What can hang from each mark
k697: k886 k916
k916: k847
k401: k847
k299: k986
k986: k170 k335 k491 k629 k695
k170: k986
k847: k662 k886 k891 k916
k886: k697 k847 k986
k491: k847
k662: k847
k891: k847
k629: k986
k843: k916

Known rows, with every way that one mark hangs from another
k697{k886}: [  0  -3  17  -8  10   0   9  20   5  -6  -2   0  11 -21 -19   1  -1   9
   2  -8   2 -11  24  -6   4  -9  -4   3   8  -2   8  -6   2  14  12   2]
k299{k986{k491{k847{k662}} k629}}: [ -8   3 -28 -19 -20  13  -8 -10  -8   9   3 -10   8  -6   2  11   9  20
   5  -5  15   6  11   8   5   0  -7  13  -2  15   5  11   0 -24   4   9]
k847{k662 k886 k891 k916}: [ -5 -21  28   1   8  -4  -2 -10  -1 -12  11  26 -14  12  12  -6  -7   2
  19  -3  -2 -10  -4  -3  -5  14   7  -9  16  -6  -5 -12   0  13 -13 -40]
k843{k916{k847}}: [ -2   3  18  -7   4   8   6  -3  -5  10 -12   8   8 -20 -15 -13 -31   5
  -4  -2 -17  17   3 -11   1 -12  -6 -12  -7  -6 -16 -17  14  16  10  -4]
k401{k847{k916}}: [ -3 -15  19  -4  -1   4   5  12 -14 -13   6   6 -11  -6  -4  -9  -4   8
  -7  -4  -4   7   6 -17  -1  15   4 -14  -3  -1   2  -7 -11  -9  11  -5]
k916{k847{k662 k886{k697}}}: [ -3   0  21   1  -8  -1  -6  -2  18   8  -4   2  -6  -3   8  -9   5  -8
   3  12  -9  16 -18  -7   2  -8   1  -3  -2 -11  -3  -4  13   0   2 -18]
k916{k847{k662 k886{k697} k891}}: [ -3  -5  30   2  -7 -11  -4 -12  15   0  -1   8 -10   7   7 -11   0  -4
  14   8 -10   6 -17  -6  -8   2   6  -2   9 -13  -4 -18  19   8 -10 -25]
k891{k847{k886}}: [ -2  -7  20  -8   6   3   3   9   6  19  -2   0   9 -11   2   5   1  -4
   1  -2   0  -7  13   0   4  -6   5  -3   0  -9 -15  -6  -8  17  -3 -10]
k986{k491{k847{k662}} k695}: [  0  -6 -16 -10  -5   5   4   8  -4  20  14 -11  -8   3  -6  -5  -7   1
   6   6  -1  -7   7   1  11   9 -14  14   2  16  17  13  -7 -12  -1   9]
k843{k916{k847{k662 k886 k891}}}: [ -1 -14  27  -4  -5   3   0 -27   2   2  -7  20  -8   4  -3 -13 -29   0
  16  -1 -18   7 -17  -5  -3  -2  -1 -13   4 -12 -15 -24  25  28 -11 -36]
k986{k170 k335 k491 k629 k695}: [  4  16 -31  11 -13  27   1   2  -9   5  -6 -19  14   5  -6   8 -19 -10
 -11   4  16  19  16   8  -4  13 -16   3 -34  22  12  12  11  -3  -3  42]
k847{k886{k697 k986{k170 k335}} k916}: [ -3  14 -13  25  10  -3  -8   8   9 -15   0   7  -7   6  14  15   9 -24
  -6   6   3  16 -17  12 -10  -7  14  -8  -9   1  -8   5  -4 -14   8   5]
k629{k986{k170 k491 k695}}: [  8  12 -25  15   3  14   2  17  -8   6 -10 -25  -1  -1  -9   5   7  -4
 -12   7   5  -3 -12   0   5  17 -12   0 -24   6  15  14  -7 -18   5  21]
k916{k847{k662 k886 k891}}: [ -3 -15  34  -3 -10  -5  -4 -12   9  -1  -3  15  -9   7   2 -13 -14   4
  18   3 -10   4  -8 -10  -5  -1   3  -8   8  -7  -8 -18  28  16 -14 -25]
k170{k986{k491 k629}}: [ -7   7  -6   7  -1  15  -5  -6 -15  -3  -9  -8  12 -10 -11  14  -3  16
 -13   4   4  10   5   2  -9   9 -13   8 -20  -1  -6  14 -10   1   4  16]
k891{k847{k662 k886{k697} k916}}: [  0 -10  15  -1  11  -5  -1   1  10   8  17   8  -9   4  22  11  11  -8
   8   4   5  -7 -10   8   4   5  10   2  10 -12 -10  -2 -22  -3   0 -31]
k847{k662 k891}: [  4 -13  23 -12   6   0  -2   4  -5  -3  -1   6   9   7  -4 -15   4  18
  13  -6  -5 -15   9 -10   0  10  -3   7  12   2   7 -11  10  18  -7 -21]
k986{k491{k847{k662 k916}} k695}: [ -5 -11 -15  -2   3   2   7   4  -8   9  27   4 -23   6   2   0 -16  -1
  10   5   2  -7   5   5   8  14  -8   7  11  16  11  12 -16 -23   0   2]
k662{k847{k886{k697 k986} k916}}: [-12   3  17  10  25 -24 -17   7  11  -9   8  16 -10  -9  17  -1  22 -11
  -2   2   5   1 -15  12   0 -18  16  -1  18 -19 -13  -7 -33  -4   6 -16]
k401{k847{k886 k891 k916}}: [ -8 -23  30   3  -4  -6   4  -7  -8 -20   8  19 -23   5   2  -7  -9  -2
   6  -3  -5   1  -5 -12 -13  20  13 -22   6  -9  -6 -21  -4   5  -9 -24]
k299{k986{k335 k491 k629 k695}}: [ -1  28 -37   1 -15  11   9  -8 -13   2  -5 -19  11 -10   4   8  -1  -2
 -12   0  16  14  23  17   1 -15 -13   4 -14  11  11  17   6  -6   8  40]
k299{k986{k170 k335 k491 k629 k695}}: [  2  26 -45   9 -25  20   5  -2 -14   2  -8 -21  12  -6  -4  13  -4  -7
 -13   4  19  22  14  17  -1   1 -14   4 -32  20  12  16  10 -14   5  46]
k916{k847{k886{k986}}}: [ -8   4  10   3   0  -7  -6   4  14  -2 -10  11  -6 -11   2  -1   2   2
  -4   4 -11  13 -11  -6   0 -24   5 -12  -1  -6 -19  -7  16  -2   4  -1]
k629{k986{k170 k335 k491 k695}}: [ 10  18 -30  22   3  16   5  12  -9   6 -12 -30   3   8  -3   9  -3 -12
 -12   6   6   4  -2   6   1   2 -10  -2 -26   7  18  22   5 -11   5  38]
k886{k847 k986{k170}}: [ 12   2 -21  -1  -7  -4  -5  23   9   0  -8  -3  11  -2 -14   9  20   5
 -17  -6   0   1  -5  -8   0   7   5   3 -17  22  -6   5  -3 -18   4  14]
k847{k886{k986} k916}: [-10  -2   4   6  18  -6  -5   6   5 -13   3  23 -10  -7  12   5   8  -1
  -2  -1  -3  -1  -8   1  -1 -10  10 -14   8  -5 -15  -1 -12  -5   6 -17]
k629{k986}: [  0   8   4  -4  22   8  -2   7  -4   7 -13 -12  13 -10   2  -3  12  14
  -4  -7   2 -10   7 -10   5  -6  -1  -5   4  -9  -1   6  -5  -3   9  -2]
k697{k916{k847{k886}}}: [ -1  -1  23  -5 -17   2   1  -9  13   8 -15   3   4 -14  -7 -15 -13 -15
  -7   5 -14  10  -9 -11   9 -17   2 -11  -1 -23 -12 -10  15  12   0  -1]
k847{k662 k886{k697 k986} k891 k916}: [ -3  -5   6   6  16 -20  -9  -6   9 -21  12  23 -17  15  21   3  24   0
  13   2  -2 -12 -28   6  -6   3  14  -1  22  -9  -4 -10  -9  -6  -4 -38]
k916{k847{k662 k886{k697 k986} k891}}: [ -2   1  12   3  -3 -21 -11  -9  18 -10  -1  12 -13  11  11  -4  17   2
  11   8 -11   3 -31  -1  -6 -11   9   0  14 -10  -8 -16  21  -2  -5 -23]
k697{k886{k986{k491 k629 k695}}}: [  2  12 -34  -1   1   2   6   6   4 -15   5  -5   4 -11 -11  20   6  10
  -8  -2  16  -9   7  12   9  -9 -13   8  -1  12  13   4  -1 -12  10  26]
k662{k847{k886 k891 k916}}: [-14 -19  46   5  20 -20  -8  -5  -1  -9  10  25 -10  -3   6 -12 -13  -5
  15  -6   5  -7   8   4 -10   2  14  -8  22 -18 -15 -24 -17  24 -17 -27]
k629{k986{k491 k695}}: [  5  13 -18   7  12   6   8  11  -8   8  -7 -21  -3  -6  -2   1   9   2
 -10   4   2 -10  -2   0   7   1 -11  -1  -7  -5  13  14 -11 -10   7  15]
k299{k986{k335 k491 k695}}: [  3  24 -25   7 -11  -1  16  10 -13   3  -5 -19   2 -13  -4   1   6  -9
 -13   5   0   9  18  14   2 -20 -10   4 -12   2  18  17   3   0  14  37]
k629{k986{k170 k491}}: [  7   6 -11  13   1  16  -5  21  -7   0 -19 -24   9  -4 -11  10  13   5
 -14   2   1   4 -11  -4  -3  14  -4  -2 -28  -2   9   8  -1 -13   7  13]
k491{k847{k916}}: [-16  -9   9  -8  18   0   4   7  -5   8  17  13  -5 -11  -1  -3 -20   6
  10  -7   3  -5  23  -5  -2   5   7  -3  20   9 -12  -3 -17 -15   2  -1]
k916{k847{k886}}: [ -9  -3  27   1  -6   1   0   2  10   8  -9   7  -3 -15  -3  -8 -15  -5
  -1   5 -10  17   2 -11  -3 -12   2 -14  -5  -9 -16 -10  15   8  -1  -4]

Rows
[  3 -17  18 -12  15   1   2   9  -5   7  16   8   1   1  10   5  -2  15
   9  -4   5 -15  11  -1   9   5   4   5  11   3  -6  -3 -13   1   3 -19]  k891{k847{k662 k916}}
[  9  -4  17  -8  -9  -7  -4 -14  11  -1  -8   1   7  11   5 -17  19 -15
   6   3 -10 -15 -22  -1   7   5   4   7  13 -27   8 -10   1  21 -10 -30]  k847{k662 k886{k697{k916}} k891}
[  9  13 -16  21   1  18  -3  16  -8   0 -21 -29  12   5  -5  13   3  -3
 -13   1   3  10  -2   1  -6   0  -2  -3 -30   0  12  17  10  -7   8  29]  k629{k986{k170 k335 k491}}
[-19  -8  15   3  14 -17   3 -11   5   1  20  19 -18   2   7  -1 -11 -14
  20  -1   2  -8   4   4 -17  14  18  -5  29  -7 -16 -18 -18 -11 -13 -20]  k491{k847{k886{k697} k891 k916}}
[ -4 -15  11   2  14 -13  -8  -8   3 -22   9  29 -16  15  17   1  10   9
  16  -3  -3 -13 -18   2  -3   1  12  -7  22  -3  -7  -9   0   3  -8 -37]  k847{k662 k886{k986} k891 k916}
[ -1   8  -7  13   4   1  10  10 -15   3  -1 -10  -7  -9 -17   3  -3  -1
 -12  14  -8  -1  -1   4  -1   6 -18  10 -14  -1   6  19 -18   2   8  21]  k170{k986{k491 k695}}
[  3  -5  16 -12  -1  12   0  -7  -3  10  -8   8   5  -9  -8 -14 -24  11
   3  -1 -17  13  -8 -10   8 -10  -9  -6  -6  -2  -7 -11  19  16   9 -17]  k843{k916{k847{k662}}}
[ -3  -3  25  -7   4  -3   8 -11  -8   2  -9  14   4 -11 -18 -16 -35   8
   7  -6 -17   7   4 -10  -9  -3  -1 -11   6  -7 -17 -32  21  24  -2 -13]  k843{k916{k847{k891}}}
[ 17  16 -24  -9  -8 -19   2   8  18   2  -9 -10  17  -5  -7  -1  37  -6
 -26  -3  -8 -10 -17  -4  11 -11  10  11   5  -8   0   7 -15 -13  11  10]  k886{k697{k916} k847 k986}
[  7   6  -4  15 -10  18   0  25  -9  -1 -16 -18  14   0 -16   6  -6  -9
 -15   4  -3  19  10   0  -9   5  -5   1 -35   7  13   8  14   6   6  30]  k986{k170 k335 k491}
[  1 -10   9  -5   6  -9 -11  -3   7 -12  -4  15  -2  12   9  -4  20  10
  13  -3  -6 -14 -14  -2   1  -5   5   0  13  -3  -1  -8  10  13  -8 -30]  k847{k662 k886{k986} k891}
[ 23 -18   5 -18 -16 -17  12  -8  15 -10   2  -1  12   7 -21  -1   5   4
   5 -15  -1 -32   3  -6  13   3   4  13  20  -5  15  -6   9  15  -8 -10]  k697{k886{k847{k662 k891}} k916}
[  6 -23  25 -15 -12   2  -2   4 -12 -12  -1  -1  -2  12  -7 -17   7  19
   7  -5  -8  -6  -3 -20   0  19  -1   0   1   3  15 -13  12  10  -3 -19]  k401{k847{k662 k891}}
[ 12 -16  10 -13  -6 -10   2   0   4   2   3   4   7  13  -7  -6   7  14
   6 -11  -3 -15   7 -12  -2  16   4   8   8  11   3  -4   5   7 -13 -17]  k886{k847{k662 k891}}
[ 13  19 -37 -15 -11  -7  -5 -11  17   1  -8 -10  27  -3   1   6  31   0
 -24  -8   8  -5 -10  -2  10  -6   6  11   2  -1  -7   6 -13 -20   5  13]  k886{k697{k916} k847 k986{k629}}
[ -1 -25  13   0  -4 -12  -8  -9  -3 -31  10  22 -28  20  13  -1  13   9
  10  -2  -6  -6 -28  -8  -2  10  12 -14  12  -1   1 -11   1  -5  -4 -34]  k401{k847{k662 k886{k986} k891 k916}}
[ -5  14 -17  -9 -14  20  -8   3  -9   1 -13  -5  23 -17  -5   4   9  13
  -7  -6  17  15  13   1   0   8  -6   2 -20  14  -5  -2   4 -11   5  15]  k299{k986{k170 k629}}
[-10 -13  44  -2  13 -15 -10   0   3   2  -3  11   4  -6  -3 -17  -3  -3
  12  -5   2  -7  10   0  -6  -4   8  -1  14 -17  -9 -21  -7  34 -17 -21]  k662{k847{k886 k891}}
[ 14   2  -8 -13  -4 -10  -8  -2  20   9  -4  -7  11   6  15   5  39 -10
  -5   4  -5 -19 -31   9  23 -18   8  14  11 -22  -2   4 -11   3   5 -17]  k891{k847{k662 k886{k697{k916} k986}}}
[ -6  20 -19   7  13  14   2 -21 -12   8   1  -7  11  -1   3   6 -24   3
   0   2  12   5  23   6  -1  -9 -17   6  -4  12  -5  25  -4   7   0  32]  k170{k986{k335 k629 k695}}
[  5  14 -12   9   0   7  13  14  -8   7  -3 -17   4  -3  -7  -4 -10 -13
 -11   6  -3   5  20   5   0  -8 -11   4 -13   4  17  15   4   9   7  32]  k986{k335 k491 k695}
[  3 -13 -15  -2 -13   4   1   7  -7   9  13  -7 -11  17 -15  -2 -14  -2
  15   6   1 -10  -1   2  -1  34 -10  15  -4  24  17  -2   4 -13 -16   8]  k986{k170 k491{k847{k662 k891}} k695}
[ -6  -3  -3  16   5  -6  -2  11   1 -18   1  14 -16  -5   5  13  12  -5
 -10   4  -5   6 -17   6  -6  -5   8 -11  -5  -9  -7   2 -12 -10   8  -7]  k847{k886{k986{k491}} k916}
[  8 -21  12  -5   2 -15   5  -4   0  -8  16  17  -7  14   2  -1  -3  12
  10 -11   1 -14   5  -8  -5  22  10   0  15  12  -3  -6  -5  -4 -12 -23]  k886{k847{k662 k891 k916}}
[ -9   8   1  11  18 -13  -5   7  11 -13   5  16 -11  -7  16   6  22  -9
  -6   4  -2   1 -17   5  -4  -8  13  -8  10 -11 -12  -3 -20 -14  10 -17]  k847{k886{k697 k986} k916}
[ -3  27 -15  15   2 -14   4  -5  19   4  -1  -3 -13  -1  13   0  -2 -23
  -5  14  -6  16 -12   9   0 -35   3  -6   2  -3  -7   6  14  -8   7  23]  k916{k847{k886{k697 k986{k335 k695}}}}
[ -2   7 -34  -7  -7  20   0 -15  -6  18  12 -16   4  14   7   6 -23   1
   8  -1  15   5  22   9   6  -1 -15  13  -3  25  13  22   7 -12  -6  29]  k986{k335 k491{k847{k662}} k629 k695}
[ -5  28 -31  -8  -3  11   7 -14  -9   8  -2  -9  16 -13  10   0  -5   2
  -2  -5  19   9  32  12   6 -20 -10   2  -1  14   3  14   6  -2   6  32]  k299{k986{k335 k629 k695}}
[ 23   3 -16 -13 -12 -27  -2  -6  16  -8  -3  -4  12  16  -2  -6  40   2
  -7  -5  -8 -23 -26  -3  10   0  11  18  17  -5   8  -2  -3  -6  -2 -10]  k886{k697{k916} k847{k662 k891} k986}
[  2 -28  27  -8  -4  -3   1  -2 -15 -22  12  13 -16  15   1 -12  -3  17
  11  -5  -4  -6  -4 -15  -3  25   6  -8   9   3  10 -15   2   0  -3 -27]  k401{k847{k662 k891 k916}}
[ -2  18 -17  -5   8  19   4  -9  -5  12   0  -7  19  -3   7  -5 -21   0
  -1  -5  15   5  34   2   3  -8 -12   0  -3  16   2  11   6   8  -2  27]  k986{k335 k629 k695}
[  2 -26  28  -9 -16   3  -4  -7  -3 -10  -2   5 -12  15   0 -13   7   4
   9  -1  -9  -3 -13 -16  -1  16   3  -9  -1  -6   9 -11  11  17 -10 -30]  k401{k847{k662 k886 k891}}
[  1  -4  -1   0  16 -14  -7   3  13  -2  16  12 -11   8  26  17  28  -1
   5   4   3 -12 -23  13   7  -8  14   4  15  -8 -11   0 -21 -14   6 -28]  k891{k847{k662 k886{k697 k986} k916}}
[  0   9 -27  14   2  16  -3   8  -7  12 -10 -29   6   6  -6  16  -9  -4
  -2  -2   7   6   5   4  -7   0   3   1 -17   9   6  19   6 -23   3  37]  k629{k986{k170 k335 k491{k847}}}
[ -4  12 -40   4 -12  25   0  -5  -7  18   5 -19   8   7  -8  11 -32 -11
  -1   1  18  15  22   9  -4  12 -12   7 -22  31   6  15   6 -19  -9  49]  k986{k170 k335 k491{k847} k629 k695}
[-14  -3  33   9  20 -16 -11   4   8   1   9  12  -7 -12  12  -8   6 -18
   0   3   6   4  -2   8  -3  -5  12  -3  12 -22 -11 -10 -33   7   0 -20]  k662{k847{k886{k697} k916}}
[ -4  12 -21   8   1  13   2 -10 -15   4   0 -10   3  -7  -9   9 -10   7
 -11   9   8   4   5   6  -2  11 -21  10 -16   7  -1  19 -16  -3   1  23]  k170{k986{k491 k629 k695}}
[  1  17 -24   4  -3  19   6  -4  -9   6  -2 -16  13  -1   1   3 -17  -4
 -10   2  13  11  25   7  -1  -3 -15   3 -16  12  10  14   6   3   0  36]  k986{k335 k491 k629 k695}
[  3 -15  18 -14   3   8  -3   5   7  18   2  -1   6   1   9   3   7   2
   8  -1   1 -10   3   0  11  -4   1   4   1  -5  -6   1  -3  18  -4 -23]  k891{k847{k662 k886}}
[ 12 -15 -12   5  -4 -24   1   3   0 -24  12  13 -14  20   1  15  18  15
  -2  -6  -3 -12 -17   1  -8  14  11   6   6  11   3   0  -4 -19  -4 -12]  k886{k847{k662 k891 k916} k986{k491}}
[ -1  16  -7  12  17   3   8  -2 -12   8   1  -8   1  -3  -4  -2 -17  -5
  -2   6  -5   0  18   4   0 -14 -14   7  -2   5   1  25  -7  14   7  29]  k170{k986{k335 k695}}
[ -7   8 -12   0 -12 -13  10  -1 -13   1   0 -10   1  -3  -9   6  -5   1
   8  -6   0   2  26  11 -15 -13   8   8   9   3   5   0  12  -4   0  28]  k299{k986{k335 k491{k847{k891}}}}
[ -8  13 -33  -3  -3  17   6 -12  -7  18   9 -15   8   2   0   6 -29  -5
   1  -2  16   8  32   9  -2  -3 -11   7  -4  22   4  15   2 -11  -5  43]  k986{k335 k491{k847} k629 k695}
[ -6   9  16   3  -1   2   3 -12  10  12 -12   7  -2 -17  -5  -7 -17 -18
  -6   7 -17  23 -18  -2  -4 -12   1 -14  -8 -21 -20 -17   5  13   7 -17]  k843{k916{k847{k886{k697}}}}
[  3 -20  20 -10 -18  14  -7   2   0  -2  -5  -2  -8   5   2 -11  12   1
  -2   2  -8   7 -14 -17   8   7  -2  -9 -11  -4  10   3   4   9   3 -22]  k401{k847{k662 k886}}
[ 17 -11   6 -13 -12 -20  18  -3  13 -10  -1  -1  13  -5 -29   1  -2  -2
  -2 -16  -1 -29  13  -6   5   1   7   7  19  -9   7 -11   4  16  -6   3]  k697{k886{k847{k891}} k916}
